What can hang from each mark
noda: fuso giruz zezug
niku: busur noda
busur: giruz niku sakazul tokof
fuso: busur
giruz: busur fepe
tokof: busur

Each row was made from one small tree. The marks that hang from a mark follow it in brackets, in alphabetical order. Every link used is in the known rows. Write each row's tree.
(in the rows, 128 means zero)
Known rows
niku{noda{fuso{busur}}}: [128 171 124 150 142 136 120 124 115 140 130  98 113 171 123 133  94 158
  84  93  91  99 122]
niku{busur{giruz{fepe} tokof}}: [151 127 139  77 110 106 110  90 131 118  96  56 142 131 168 112 112 120
 117 118 112 195 116]
giruz{busur fepe}: [125 151 147 108 153 129 138 129 110 116 117 137 106 116 137 142 112 144
 113 123 145 135 105]
giruz{busur{niku sakazul tokof} fepe}: [161 151 213  51 154  95 118 114 155 105 138 103 141 165 168  88  71 144
 140 130 175 211  83]
tokof{busur{giruz niku sakazul}}: [176  94 179  85 140  87  94  98 198 135 144  91 153 174 179  71 121 144
 140 132 134 238 104]
tokof{busur{giruz{fepe} niku}}: [170 102 158  92 134 116 105  98 175 130 124  93 130 137 182 113 142 144
 117 124 132 205  98]
tokof{busur}: [124 103 140 112 129 130 107 116 157 137 130 130 130 147 140 115 135 154
 135 126 123 163 148]
niku{noda{fuso}}: [147 139 111 133 133 138 127 115 117 139 138 116 110 172 132 143 114 132
 100 113  81 110 125]
fuso{busur{giruz{fepe} sakazul tokof}}: [127 146 194  72 125  86 125 104 141 103 108  62 148 135 178  90  83 165
 115 116 148 198  84]
noda{giruz{busur{niku} fepe} zezug}: [130 198 138  81 167 105 143 130 111 114 141 117  96 143 176 147 122 120
 116 109 154 148 130]
niku{busur{sakazul}}: [143 149 141 100 126  90 104 115 155 131 141  93 144 148 137  78 107 130
 125 128 121 166 137]
tokof{busur{niku{noda{zezug}} sakazul}}: [164 136 171  86 151 113  85 102 189 139 197  90 140 200 169  89 106 142
 123 128 137 189 148]
busur{niku}: [159 138 144 125 136 124 114 125 150 132 142 115 137 143 135 114 121 120
 132 127 142 147 114]
niku{busur noda{giruz zezug}}: [123 182  90 110 138 104 117 109 112 140 160  74 115 174 152 135 132 106
 111  96  88 118 183]
noda{fuso giruz{busur{sakazul}} zezug}: [114 193 123  73 163  85 149 132 107 114 130 122  88 187 169 129 100 133
 115 110 110 159 145]
giruz{busur{niku{noda} sakazul} fepe}: [178 162 193  94 173 104 118 113 150 123 170 108 128 170 151 105  87 144
 111 124 153 168  78]
busur{giruz sakazul}: [152 114 151 102 129  91 129 111 148 119 127 101 144 143 158 101 122 129
 131 132 123 187  97]
giruz{busur{sakazul} fepe}: [133 155 177  86 156 102 138 128 132 108 135 134 119 129 150 109  97 152
 116 132 157 167  94]
niku{noda}: [144 126 129 138 136 133 121 117 123 138 155 116 132 152 125 132 123 127
 118 120 113 115 127]
tokof{busur{giruz}}: [139  82 131 112 127 115 108 107 157 132 112 107 138 148 159 118 142 143
 132 124 112 192 127]

Write each row's tree
[ 85 225 109 101 138 116 150 130  92 116 111 103  77 132 175 162 116 156
  72  87 111  98 147]	noda{fuso{busur} giruz{fepe} zezug}
[102 188 122  84 162 109 155 129  89 110 126 128  87 127 169 161 126 131
 110 107 140 128 144]	noda{giruz{busur fepe} zezug}
[171 116 157  76 121  81  95  81 156 128 139  38 169 192 162  75  92 117
 132 117  98 214 116]	niku{busur{giruz sakazul tokof} noda}
[179 121 199  55 125  85 116  94 169 109 130  71 154 148 192  88  99 131
 136 132 151 230  71]	busur{giruz{fepe} niku sakazul tokof}
[180 141 123 122 141 128 105 108 139 132 157  68 139 166 160 137 123  97
 114 122 112 157 119]	busur{giruz niku{noda{zezug}}}
[107 202 105  81 157 114 158 131  82 112 110 128  68 148 176 173 117 134
  90 103 110 124 144]	noda{fuso giruz{busur fepe} zezug}
[157 129 167  52 112  79 106  85 151 113 113  53 152 144 181  80  98 130
 122 124 121 222 104]	niku{busur{giruz{fepe} sakazul tokof}}
[147  85 159  89 132  90 107 102 177 130 129 101 146 159 170  84 130 154
 136 132 120 222 114]	tokof{busur{giruz sakazul}}
[178 128 195  79 137 102 102  97 169 128 176  80 161 202 154  83  82 128
 145 126 141 190 105]	busur{niku{noda} sakazul tokof}
[182 110 188  70 125  82 107  99 172 116 132  69 165 176 179  77  94 119
 155 135 145 236  85]	busur{giruz niku sakazul tokof}
[188 106 159 101 129 115 104  92 151 132 140  62 159 187 161 112 105 107
 142 116 117 194  95]	busur{giruz niku{noda} tokof}
[102 198 106 126 135 139 120 140 111 123 114 100 105 148 138 137  95 149
  89 104 111 103 150]	noda{fuso{busur} zezug}
[170 146 151 131 171 129 112 124 134 134 156 113 131 181 123 120  99 121
 129 116 136 148 105]	giruz{busur{niku{noda}}}
[168 123 106 130 130 112 101  99 131 143 131  64 146 161 136 117 127 110
 109 109  81 159 125]	niku{busur{giruz} noda}
[159 163 131 135 141 113 112 125 143 134 100  77 126 161 151 115  98 139
  98 101 106 159  88]	noda{fuso{busur{giruz niku}}}
[178 160 134 128 169 132 116 123 127 140 142 114 112 202 132 133  89 126
 109 108 102 144  99]	giruz{busur{niku{noda{fuso}}}}
[152 137 172  89 150 119 113 122 136 121 120 105 141 178 140 106  80 122
 158 122 154 193 106]	giruz{busur{niku tokof}}
